Every row comes from one small tree of marks. The marks that hang from a mark follow it in brackets, in the order of their numbers. Every link used is in the known rows. Which tree was each row made from?
Known rows
z350{z908{z797}}: [ 10.2   3.5 -10.9   8.5   7.0  26.1  45.2  37.4 -12.8  13.4 -20.1 -11.7
 -17.3 -12.5 -32.8  26.8  22.9   4.2  12.7 -15.4 -16.7  -5.8]
z350{z908{z797 z982{z559{z585}}}}: [  5.0   8.9   9.6  -2.8  -4.8   2.3  13.8  -6.6 -13.2  18.8   1.4 -37.4
 -30.3  -5.8 -22.6   9.4  10.7   1.1   7.2 -17.8 -21.2   7.6]
z585{z797{z559{z982{z350}} z908}}: [ 34.9 -26.4 -59.8   0.5  -6.5  35.7   7.4   3.8  28.7  35.2   4.8  -5.1
  26.8  -6.8   4.9 -28.3 -24.0 -35.9  13.3 -20.3  -0.9  14.1]
z585{z559{z982{z350}} z797{z908}}: [ 44.1  -9.8 -52.2  26.9  12.2  32.2   1.0  14.5  37.2  23.8  -9.3 -24.5
  13.7   3.1  19.9 -32.0 -18.4 -19.7  -6.8 -30.3 -13.1  43.5]
z908{z797 z982}: [ 14.3  -2.8  -8.3  25.6 -20.4   3.8  14.3  15.2 -14.5 -10.8   7.4 -32.2
  -3.2  17.6 -30.8  28.9 -10.2  41.3  28.6  -5.6 -18.4  11.2]
z982{z350 z559{z585{z797}}}: [ 16.0   4.3 -33.3  21.5  -0.5   7.4  30.7 -26.1  -1.7   8.2  13.0  -5.7
 -27.6  -7.6 -11.0 -33.1  -6.1  -5.8  -2.9 -24.8  -0.5 -14.5]
z350{z908{z559{z797 z982} z585}}: [ 32.0   3.4   9.3  16.7  -1.4  38.4  12.7  49.3  -2.9  -4.2 -51.6 -44.3
   4.4 -20.3   3.3   4.7  24.9  -3.4  20.8 -31.2  -9.2  57.9]
z797{z559{z585{z982}} z908}: [ 14.1 -26.8 -64.1 -37.6 -19.2  66.8  -2.3 -38.9  30.1  49.8   3.6  -2.3
  39.8  20.5 -36.8 -26.7 -27.1 -33.9  40.3  -6.0 -18.1 -38.4]
z982{z559 z797{z908{z585}}}: [ 32.7  -5.4 -16.5  -4.0 -20.9  39.0  43.8 -12.9  15.8  -4.3 -20.7   2.9
  -3.5 -23.2 -22.2 -32.5 -15.4  -7.7 -21.2 -27.8  23.7 -18.1]
z559{z585 z982}: [ 31.5 -36.1 -41.1 -20.7  -7.8  39.9  14.4 -12.9  -5.4  -5.5   7.5  10.5
  16.2  15.2 -33.4 -11.7 -25.9  30.4  46.5 -30.6 -43.2  -7.5]
z797{z559{z585 z982} z908{z350}}: [ 48.2 -37.2 -34.0 -43.4 -10.2  39.6 -12.8 -29.4  30.7  21.7 -23.0  33.1
  65.7   3.9 -43.8 -18.1 -29.0  -5.0  50.2 -13.8 -47.5   5.0]
z982{z559{z585} z797{z908}}: [ 37.0  -8.1 -23.7  -2.7 -12.3  37.5  52.2 -38.6  19.5  26.0   9.4  17.4
   5.3 -21.4 -33.0 -41.9 -24.3  -7.6 -16.4 -33.9  -1.3 -26.1]
z908{z982}: [ 14.4 -27.7  -7.1  25.8 -20.5  -3.5  18.9 -15.9 -18.3 -16.7  -4.2  -7.7
  18.4  13.9 -30.4  13.0 -25.8  35.0  26.4   1.6 -10.3  -0.5]
z350{z908{z585 z982}}: [  1.1 -28.3  -7.8  -8.6 -16.2  18.2  19.3  -3.3 -23.7 -29.8 -39.4 -30.7
  11.9  -0.7 -17.3  11.7   4.5  14.0  21.2  10.6   0.4  -3.5]
z908{z585{z559 z797 z982}}: [ -6.3   5.4 -55.6  15.6  -9.7  46.5 -23.1  13.8  26.8  -3.3 -41.7 -52.1
  -9.7  46.5  -3.5  -0.5 -15.3   4.0  29.4 -12.1  -2.1  18.9]
z908{z350 z559 z585}: [ 32.5  14.4  14.4  13.0 -11.5  11.2  12.8   7.4  -1.0 -34.2 -68.0   2.4
  26.6   3.5 -36.3   9.1  -4.2  22.4  44.9  -4.3 -10.7  21.1]
z350{z908{z559 z585 z982}}: [  9.6  -1.1  12.6   7.5 -14.6  12.1  21.2   7.8 -19.4 -18.2 -48.9 -49.5
  18.4  -5.1  -4.9   9.0   2.6  -2.9  30.9   1.7   6.4  26.3]
z559{z797{z908{z585}} z982{z350}}: [ 47.3 -21.0 -32.6   4.3 -13.0  56.4  14.6  22.0  12.5 -19.5  -6.8 -21.3
  14.6 -21.1   2.8 -30.3   7.1   6.9 -11.9 -23.7  -7.5  18.3]
z797{z908{z585{z559 z982{z350}}}}: [ 24.4   3.0 -46.3  -4.8   4.4  57.9 -10.5  -0.8  32.2  -8.2 -31.0 -21.3
   6.1  14.6   7.5 -30.1  -5.9 -30.0  -8.7  -5.4   4.3   4.6]
z559{z585 z797}: [ 19.6 -22.8 -31.1  22.6 -18.9  39.9  34.0  -6.2  -8.4  -9.5   2.8  -7.6
  11.9   0.1 -41.4  -7.2   5.9  37.0  28.4 -13.2 -27.7 -14.5]
z350{z908}: [ 14.3 -22.5 -11.8   7.8   8.7  17.7  51.0   5.6 -19.6   9.1 -33.3  12.6
   5.3 -13.1 -34.0  10.8   7.4  -1.3  10.0  -7.6 -11.0 -17.1]
z585{z982{z797}}: [ 14.6   7.6 -22.1  32.1  -8.5  27.3  29.9  -3.9  14.8   8.5  -8.8  24.5
  -3.0   3.2 -23.8   2.0 -26.6  17.7  -2.0 -23.6   5.4  -2.1]
z585{z982{z350 z559{z797}}}: [ 19.2  26.9  13.7  61.8   5.8  -1.0  10.4   4.1   6.7  13.8  -1.0   2.6
 -43.1 -13.9  -3.0  -8.3   8.3  -9.2 -37.0 -25.4   9.0  19.3]

Write each row's tree
[ 25.6   7.0  24.9  74.3 -23.8  -4.9  14.8  14.7 -10.1  -1.9 -14.6 -46.0
  19.8  -1.2 -11.7  16.2  -5.8  29.8  23.8  -8.7  -5.0  54.4] -> z908{z559{z797} z982}
[ 50.8 -23.9 -41.4   4.8  -6.5  53.6  20.3  -3.6  19.1  11.8  19.8  -7.8
  25.5 -20.9  -7.7 -40.5   2.1   7.7  -4.4 -28.6 -32.1   8.1] -> z559{z585 z797{z908} z982{z350}}
[ 13.5  10.9  18.7  30.9 -17.4 -18.0   5.5   8.0 -13.4   1.8   6.3 -29.2
 -33.4   8.8 -23.2  20.8 -10.8  21.4  10.3 -19.4  -7.5  18.5] -> z908{z797 z982{z559}}
[ 14.5  15.6 -25.8  42.7   6.0  28.4   7.1   5.0  28.2   3.9 -25.3  12.0
  -5.2  17.6  -5.8   3.7 -24.3   2.8  -4.2 -23.6   1.1  27.3] -> z585{z559 z982{z797}}
[ 15.9   1.5  24.9  34.6  -1.1  -9.5  28.5   4.5 -15.5  14.0 -37.3 -30.1
  19.6  -8.8  -9.2  16.4  -1.5  -6.8  20.3  -4.5  -2.3  33.5] -> z350{z908{z559 z982}}
[ 36.6 -15.0 -24.9  43.9  -2.8  41.9  18.3  18.4  23.2  16.2 -28.4 -26.2
  23.9   0.7 -21.3  -9.5   2.8   1.4  -2.7 -11.6 -15.4  23.4] -> z585{z559{z797{z908}}}
[ 45.0   3.5   9.1  51.6  -7.8  16.8  12.3  37.9   0.9   8.8 -18.6 -21.3
  10.9  -4.6  -7.8   5.7  -3.7  19.9  26.5 -40.1 -22.4  60.1] -> z908{z559{z797 z982}}
[  8.2  -2.0 -31.6  15.9 -14.3  30.2  12.7  -5.4  20.3  13.7 -10.4  28.6
   8.1   5.5 -20.3   6.1 -27.4 -13.5  16.8 -15.1  11.5  -2.0] -> z585{z982{z797{z559}}}
[ 35.2   4.2 -29.0  35.4 -15.7  29.9  41.0   3.4  24.2  52.2 -18.3 -42.5
  30.4   1.5 -19.7 -18.2 -17.7 -11.5  24.1 -18.6   2.4   7.6] -> z585{z797{z908{z559}}}
[ 30.6 -15.1 -20.8  10.2  14.3  34.8  25.7  15.6  -5.9   1.6  -1.5   1.5
   0.0 -32.5   0.9 -14.7  26.0   2.0  -7.1 -27.6 -31.4  23.1] -> z559{z585 z797 z982{z350{z908}}}
[ -0.5  19.3 -43.3 -17.3 -10.1  50.8 -14.1  30.3   8.5 -17.4  -6.8 -19.0
 -24.2  15.2  -4.5   8.5  11.1 -23.3  27.0  -4.5   8.1  -4.1] -> z908{z585{z982{z350}} z797{z559}}
[ 39.2  42.1  23.2  39.9   0.0  -3.1  17.4  35.0   4.6   1.5 -43.0  -1.8
   9.2   0.7 -41.5  27.7   5.5  25.8  38.4 -17.3 -25.8  41.1] -> z908{z350 z559 z797}
[ 21.5  14.9 -52.4  41.6   8.8  35.6   0.3   1.7  49.7  44.0 -15.9 -30.4
   4.6  16.9  11.6 -28.5 -13.3 -31.9 -17.5  -9.9   0.8  19.9] -> z585{z559 z797{z908} z982{z350}}
[ 34.6   1.3 -16.6   7.4 -13.3  10.4  18.6 -42.9  34.0  47.3 -24.4   0.1
  20.2  -3.4 -47.7 -33.7 -16.9   5.5   7.6 -17.2 -22.8  -8.2] -> z982{z559{z585{z797{z908{z350}}}}}
[ 51.2  19.7 -28.6  18.8  -6.7  45.5  63.2 -20.8  22.0  13.0  10.4   6.2
  30.5 -33.8  -0.2 -48.3 -11.6 -19.2  -9.0 -23.7   4.6  -1.1] -> z982{z350 z797{z908{z559{z585}}}}
[ 20.2  16.8  25.7  49.6  -5.8  -5.2  43.8   3.4  -2.6   8.9 -29.7 -15.0
  16.1 -26.0   1.6  10.5  -8.4  -2.9  -1.7 -13.1  14.1  45.1] -> z350{z908{z559 z982{z797}}}
[ 14.2   8.4 -16.8  58.6   4.1  28.5 -15.1  22.5  21.3   8.8 -30.7 -23.3
  -6.2  23.1 -12.7  10.6   0.6  10.8   5.2 -15.4 -17.9  36.8] -> z585{z559{z797} z982}
[ 50.5 -33.8 -16.4 -18.4  -5.9  21.3  -9.3  -8.7  29.3  26.1 -38.0  39.0
  57.3  -2.2 -38.5  -2.4 -28.5  -9.1  34.3 -12.4 -31.9  21.3] -> z797{z559{z982} z908{z350}}
[ 38.6 -19.9 -17.0 -15.9 -18.1  35.6  21.6 -14.6  13.8 -16.3 -54.7  14.0
  43.6  -1.9 -51.4 -10.6  -6.9  21.8  21.1   3.9 -16.2 -16.8] -> z797{z908{z350 z585}}
[ 23.8  -5.5 -15.5   5.1   6.0   8.1  34.8 -29.5 -16.7  -9.2  10.9  22.5
 -21.8 -12.1 -19.7 -28.9  -4.5  -8.7  -4.8 -20.5  -7.9 -25.5] -> z982{z350 z559{z585}}
